Each row was made from one small tree. The marks that hang from a mark follow it in brackets, in alphabetical order. Every link used is in the known rows. Write each row's tree.
Known rows
bakof(futeg(laza(donoz kedi)) ravil): [-11.8  19.8   4.4   0.2   1.7  14.9   4.5  15.2   4.1  -2.7  14.9   4.6
   7.9  -5.0  -3.4  10.3 -15.3   5.0  -2.2  11.5  13.3  19.8   6.8 -16.0
   6.6]
donoz(femig laza(buse futeg(bakof) gupi ravil)): [ -0.5  20.6 -29.7  21.3   6.1   7.6  -1.5 -11.3  19.3 -20.1 -16.1 -24.2
 -19.8  21.0 -18.4  16.0 -14.0   3.5  -6.4   9.0  17.5  39.5  25.6 -29.2
  45.2]
ravil(bakof femig(donoz(laza(buse futeg)))): [-14.0  12.2 -12.7  16.5  -6.4   5.7   6.9   5.5   7.6 -19.7   8.2   4.0
   4.0   1.8   2.4   1.9   0.3   3.1  -3.1  -0.3 -16.1  25.5  14.3  -4.5
  18.9]
femig(donoz ravil(bakof laza)): [-17.7  14.5 -12.6  24.0   5.0   1.5   8.4   4.8  -9.9  -1.1  -7.5  15.3
  15.6 -15.5   4.5 -17.0  15.8  14.8   2.3 -10.0 -22.1  20.0  10.0   2.0
  18.7]
laza(donoz(femig) gupi kedi ravil): [-30.2  26.1 -37.6  22.5  17.6   7.8   2.6   0.9  16.0 -27.3  -8.2  -5.4
 -16.4   5.8 -10.0   9.6  -0.3  -4.2 -19.8  13.4  16.7  51.1  24.1 -37.9
  26.3]
kedi(laza(futeg)): [  9.7  -1.7   4.8   8.0 -10.2   2.5  -5.3  -3.2   4.5  -6.9  -6.0 -13.7
  -2.3  13.0  -1.8  11.0  -7.6 -10.3  -5.5  -7.9  -4.8  13.9   0.4  -7.0
  16.3]
donoz(femig laza(buse futeg)): [  2.9   7.3 -22.8  10.0  -9.4   6.3   0.0 -12.7  14.6 -12.7  -6.5 -20.4
  -2.7  13.9  -2.8   0.0 -13.8  12.4  -3.2  -5.1  -1.9  15.6  10.8  -4.1
  23.3]
kedi(laza(buse donoz(femig(ravil(bakof))) gupi)): [-13.2  13.5 -29.2  27.8   9.9   7.1  -9.1  -6.9  11.0 -25.2  -6.2 -19.9
  -9.2   7.1  -6.5  10.4 -10.4   3.8 -12.0 -15.7  -0.5  47.1   9.6 -20.2
  28.1]
donoz(femig(ravil(bakof laza(futeg gupi)))): [  1.7  31.3 -20.3  17.1   7.5   8.7   8.8   3.0   2.2  -6.7 -10.6   0.6
   0.6  -2.1  -8.4  -2.1   3.0  16.7  -4.1   7.5  -5.9  21.8  21.9 -12.7
  34.8]
gupi(femig(donoz) laza(buse kedi)): [-11.3 -27.9   4.8   9.8   5.0  -7.5  -7.5  26.2  -9.7 -28.6   4.5  15.1
   5.3   6.4  11.1  11.0  26.7   8.8  -9.9 -13.0  -7.6  36.6   8.6   7.8
  13.7]
laza(buse donoz futeg(bakof) gupi(femig) ravil): [-11.0   0.2  -8.6  21.6  29.5   1.0  -6.5   2.5  37.6 -28.3   4.3 -19.3
 -40.9  18.6 -14.6  41.4  -9.1 -22.5 -17.2  15.0  28.5  51.8  20.1 -27.0
  46.6]
bakof(futeg ravil(laza(buse))): [ -6.8   6.8   8.1   4.2   8.4   8.2  -3.1   7.6   4.6   2.6   3.5   9.9
  -5.0  -2.8   6.9   6.7 -19.6   6.4  -1.3  13.3   1.0  19.7   8.9 -18.7
   4.5]
bakof(futeg(laza(donoz gupi(femig) kedi ravil))): [-12.7  14.4   6.7  10.1  10.6   7.0  -1.2  27.7   6.5 -26.3  10.5   4.7
  -6.8  -1.6  -8.2  17.5  -1.2  -5.1 -11.8  23.8  17.0  44.1  25.2 -24.1
  23.0]
kedi(laza(donoz gupi)): [ -6.5   5.4  -8.8  19.2  -1.4   1.8  -7.8  -1.4  -0.1 -13.1  -4.6  -5.4
  -9.4   0.2  -3.8   9.7  -9.8 -14.0 -16.3  -9.2   7.4  41.6   2.1 -16.1
   9.1]
laza(donoz(femig) futeg gupi): [ -5.8  17.3 -26.4  10.3   4.6   6.6   5.4  -7.7  24.4 -15.8   2.5 -14.4
 -21.6   7.9 -17.8  12.5  -6.5  -3.3 -16.7   7.0  13.9  28.8  12.0 -16.1
  23.2]
kedi(laza(buse)): [ -2.2 -11.1   0.4  13.1  -5.4   1.6 -15.4  -6.2  -1.6 -13.7  -1.6 -14.9
  -1.2   9.1   5.3  10.8 -12.2  -4.7  -3.8 -14.5  -6.0  24.9  -4.4  -7.2
   6.1]
gupi(femig(ravil(bakof)) laza(kedi)): [ 10.2  -4.1  12.7   3.8  15.1  -2.4   4.9  37.6 -12.5 -11.8  -9.2  19.3
  13.1   0.3  12.2   8.7  26.8  12.1  -3.7  -7.8  -8.7  15.6  16.2   6.3
  30.0]
gupi(femig(ravil) laza(donoz kedi)): [ -0.5 -11.4  -0.5   8.7  15.8  -4.9   6.9  27.3  -2.9 -13.3  -7.1  18.4
   9.6  -3.1  15.3   5.5  19.6   3.6 -15.3 -12.8  -3.5  28.3  11.8   7.1
  29.3]
laza(buse donoz ravil(bakof)): [-22.4  11.7  -6.7  24.7  23.0   7.0  -3.0  -2.1  29.5 -19.8   2.5 -15.1
 -22.4   5.5   0.5  20.1 -17.8 -10.4  -3.9   0.5   7.8  29.6   1.7 -24.6
  19.1]
bakof(ravil(femig)): [ -4.4  14.7 -10.7   4.7  13.5   3.5   0.9   7.7   1.0   2.4   7.8  23.4
   5.0   1.1   5.6  -6.2  -4.5   0.2  -1.5  13.3   3.2   0.9  11.7 -12.0
  -5.3]
laza(donoz futeg gupi(femig) kedi ravil): [-17.3  13.0 -13.3  17.6  24.1   4.3  -1.6  15.1  24.3 -31.7  -2.0  -7.1
 -28.8   8.7  -7.0  27.6   4.5 -20.5 -24.4  18.2  17.6  55.0  30.8 -32.2
  43.3]
gupi(femig(donoz ravil(bakof(futeg))) laza(kedi)): [ -3.8 -11.1   7.5   1.7  11.3  -5.0   7.4  40.6  -5.3 -19.4  -7.0  22.2
  13.4   3.6   5.6   2.8  37.3  17.2  -3.6  -8.0 -18.3  19.9  21.8   5.5
  29.7]
gupi(femig(donoz(laza) ravil)): [ -6.7  -6.5 -21.2  16.0   7.9 -10.8  -2.4   9.7  -4.0  -9.1 -11.3  14.7
  14.4  -1.3   6.8 -27.2  25.2  13.0  -0.8 -14.4 -14.3  10.2  21.8  13.9
  17.0]
femig(donoz ravil(bakof(futeg))): [-14.2   5.5 -11.7   2.4   7.6   1.7   8.1   5.9  10.1  -7.0  -5.1  -0.9
   6.2  -0.8  -7.8  -9.4  18.6  15.3   6.8  -7.3 -21.7   1.5  13.8  -1.8
  20.3]
kedi(laza(donoz ravil)): [-11.6   5.1  -7.5  28.4   7.8  -0.1  -6.1  -2.8  13.6 -12.7 -11.4  -4.2
  -7.5   9.6   3.4   4.2 -13.6 -18.5 -10.2  -7.3   4.5  30.0   1.1 -22.1
  11.3]
ravil(femig laza(donoz futeg)): [-11.0  14.5  -2.5  19.0  -3.8   4.9  17.7   5.9   8.7  -4.3  11.9  22.3
   1.7 -11.2  12.6   5.9 -14.9 -14.1 -20.1  16.8  -4.0  34.4   7.3  -6.7
  15.4]

Which tree is each row?
[  0.5  16.1   1.3  16.8  19.0   0.6  -8.2  20.0 -12.7   0.4   0.0  30.3
  -5.0  -7.7   5.8  -2.9  -0.1   2.0  -8.0  16.2  14.0  27.1  20.2 -14.2
   1.8]
bakof(ravil(laza(gupi(femig))))
[-20.7   9.5 -25.9  23.2  17.4   6.2  -7.5  -4.4  19.3 -37.1   6.0  -7.5
 -24.0  10.7 -12.2  15.5   2.1  -8.9 -11.9  15.2  -2.7  50.6  28.4 -33.5
  33.0]
laza(buse futeg gupi ravil(femig(donoz)))
[  2.4  21.1 -27.6  11.9  -5.9   2.7   0.6  -1.4  -6.8  -8.7 -13.5   0.8
   1.5   2.1  -7.7 -14.0  -1.2  14.5  -6.2   1.6   6.8  20.1  19.4 -10.0
  10.5]
donoz(femig laza(gupi))
[  2.2  10.3   4.5  11.5  -3.2  10.5 -13.4   1.4 -15.7 -17.4  16.8 -11.4
   0.3  -8.2 -10.6  13.7 -10.6   8.5   1.6   3.1  10.6  32.7   3.6  -6.1
   8.4]
futeg(laza(buse gupi))
[ -6.6  22.4   4.7  -4.3  -0.6  14.0   6.0  24.4  -7.2  -6.1  20.1  21.5
  18.8  -3.6   0.7   4.9  -8.3   8.2  -0.7  25.9   3.2  14.6  19.0 -17.4
   3.4]
bakof(futeg(laza(kedi)) ravil(femig))
[ -7.7  18.6 -12.2  17.6  18.0   6.3   7.0  -5.5  30.4 -12.0  -5.7 -17.2
 -32.3  11.2 -21.4  31.7 -11.1 -22.7 -14.3  14.4  26.9  39.9  14.0 -31.2
  42.1]
laza(donoz futeg(bakof) gupi ravil)
[-24.8   6.7 -41.4  18.1   0.8   6.5  -3.2  -8.5 -12.3 -21.7 -15.1 -12.1
   8.3 -10.6  -1.6  -9.7  14.9  17.3  -7.5 -21.1 -18.1  52.0  24.8  -9.3
  37.4]
femig(donoz(laza(buse gupi kedi)) ravil)
[ -5.6   7.4  -5.6  26.1   5.4   3.2  -3.5  -5.7  24.4 -14.7 -10.4 -15.0
 -15.0  15.6  -1.8  14.1 -16.6 -22.5 -12.2  -5.5   3.6  30.8   3.5 -24.5
  25.9]
kedi(laza(donoz futeg ravil))
[-11.1  -0.8  -7.6  29.0   8.2   5.6 -10.8 -12.2  28.5 -23.7  -5.4 -26.9
 -20.8  17.9  -0.1  23.4 -23.7 -21.0 -12.5  -9.4   2.4  42.5   1.8 -26.7
  30.3]
kedi(laza(buse donoz futeg ravil))
[ -1.8  12.0   9.3   8.2   6.3  11.0 -10.1   8.2   2.8 -22.2   8.7 -11.6
 -10.4   2.0 -14.7  17.0 -13.3   4.2   2.0  18.3   9.6  32.0  15.9 -25.6
  17.8]
bakof(futeg(laza(buse gupi ravil)))
[ -2.5   4.3   5.8  12.2   6.9   5.7  16.3  11.5  16.0 -10.6 -10.5  -3.8
 -10.1  11.9  -3.6  35.2  -2.6 -14.2 -14.5   0.5  14.7  37.9   3.8 -18.7
  43.9]
gupi(laza(donoz futeg(bakof) kedi ravil))
[ -2.3   7.7  16.0  -9.0 -13.9  10.5   4.9  16.5  -8.3  -8.0  12.1  -2.0
  13.9  -4.5  -4.5  10.8  -3.9   8.1   0.9  12.6   0.6  13.5   7.3  -5.0
   9.3]
bakof(futeg(laza(kedi)))
[-17.7  10.3 -20.9  11.2  11.4   0.3   0.7   5.4   0.6  -3.4   9.3  27.0
   7.9   1.1   2.1 -14.9   7.2   3.6  -1.4   6.4  -3.5   6.8  13.2  -9.3
  -8.4]
bakof(ravil(femig(donoz)))
[-18.3   4.7 -19.7  22.1   2.3  -2.0   5.7  -3.0 -12.0  -0.3  -9.0  16.0
  17.5 -14.9   6.1 -23.7  16.0  13.6  -1.9 -11.5 -21.9  21.7  10.0   4.6
  15.5]
femig(donoz ravil(laza))
[ -9.0  21.8  -2.2  16.3  17.7   3.5   5.5  14.5  10.4 -13.0   1.1  15.2
  -3.6   5.3   2.7   3.6  -1.2  -7.0  -0.3  20.0  -1.1   9.3  17.1 -22.6
  10.4]
laza(ravil(bakof femig))
[-16.9   7.3  -2.4  11.8  -7.3  11.4   8.5   7.2  -2.8 -17.6  12.6   8.7
   5.4  -8.0  16.5  19.6 -11.1  -5.4 -18.5  17.4 -12.9  50.5  15.0 -14.0
  28.1]
ravil(femig laza(buse futeg kedi))
[ -1.0  25.2  -0.4   6.4   8.8  12.0   7.5  12.4   4.1  -7.6   4.2  -5.8
   2.1 -11.5 -12.5   7.3  -3.7  10.2   1.1   3.3   0.0  20.0  13.2  -9.5
  27.6]
femig(ravil(bakof(futeg(laza(donoz gupi)))))
[-18.0  26.8 -19.2  18.0   5.7  11.7  10.1   2.8  10.8  -0.5  -0.1   9.7
  -0.3  -1.2   5.0   5.1 -13.8   1.9 -15.1  10.1   8.8  33.0  11.5 -19.7
  18.9]
bakof(ravil(laza(donoz(femig) futeg kedi)))
[ -8.0  10.6  13.5  17.1   0.4   7.3   0.3   7.7  -5.4  -5.0   4.6   3.9
  -1.2 -10.3  10.2  12.9 -13.3   3.8  -1.0   3.5  -4.7  27.0  -1.2  -6.4
   9.1]
ravil(bakof laza(buse))
[ -6.4   7.0   7.1   4.0  -2.4  11.3  -3.4   5.3   6.1 -18.1  19.2 -12.3
  -8.6  -6.2 -12.1  19.4 -18.7   2.0  -5.7   9.0  11.2  36.3   4.2 -12.5
  12.2]
bakof(futeg(laza(buse donoz gupi)))
[-18.6   0.8  -0.9  22.0   0.2   4.0   2.0  -3.9   3.8  -5.6   6.7   3.9
  -4.2 -13.5  13.7   7.9 -20.0  -5.1 -13.3  -2.0   0.8  40.1  -5.9  -4.6
   7.2]
ravil(laza(buse donoz))
[-15.3  13.9  -8.4  16.3   0.9   1.0   4.8   8.9   9.3 -11.9 -13.8   4.3
  -0.3   4.8  -4.6 -11.2   5.4   5.2   3.4   0.1  -8.7  15.3  17.8 -15.7
  14.2]
femig(donoz(laza(ravil(bakof(futeg)))))
[  2.9  12.2  15.7   3.9   0.6   6.8  -0.3  12.5   3.7  -8.3   5.3   0.4
   3.3   3.2  -8.9   3.7  -8.9   3.6   7.1  17.6   5.2   5.7   9.7 -14.4
   8.5]
bakof(futeg(laza(ravil)))
[ -4.1  23.4 -17.8  17.6   6.2   4.4   9.8   4.3  -2.1   0.5  -9.7  10.2
  13.8  -4.3   2.7 -14.3   3.7  20.7   1.3   1.8 -10.5   6.9  12.6  -2.6
  18.2]
donoz(femig(ravil(bakof laza)))
[-22.4  28.0 -17.1   9.6   8.8  12.5   8.5  13.7   6.0  -5.8  -1.1  16.8
  -6.0  -5.4  -1.7   5.7 -11.8   5.9 -18.6  21.7  12.3  45.1  22.9 -32.6
  14.5]
bakof(futeg ravil(laza(donoz(femig) gupi kedi)))
[ 12.0 -22.0  16.1   5.5   2.3 -12.1   5.3  24.1   3.4  -9.6   1.0  17.2
  -0.6  16.9  -4.8  14.5  25.4  -0.2  -4.3  -5.1   4.4  11.7   5.4  15.3
  21.4]
gupi(femig(donoz) laza(futeg(bakof)))
[-13.0   6.4  -6.9  24.3  28.2   1.7 -15.1  12.3  24.6 -39.3   3.7 -12.9
 -33.8  17.4 -14.7  24.7  10.9  -5.4  -5.6  10.9   5.5  42.9  28.9 -26.7
  36.5]
laza(buse futeg gupi(femig(donoz)) ravil(bakof))
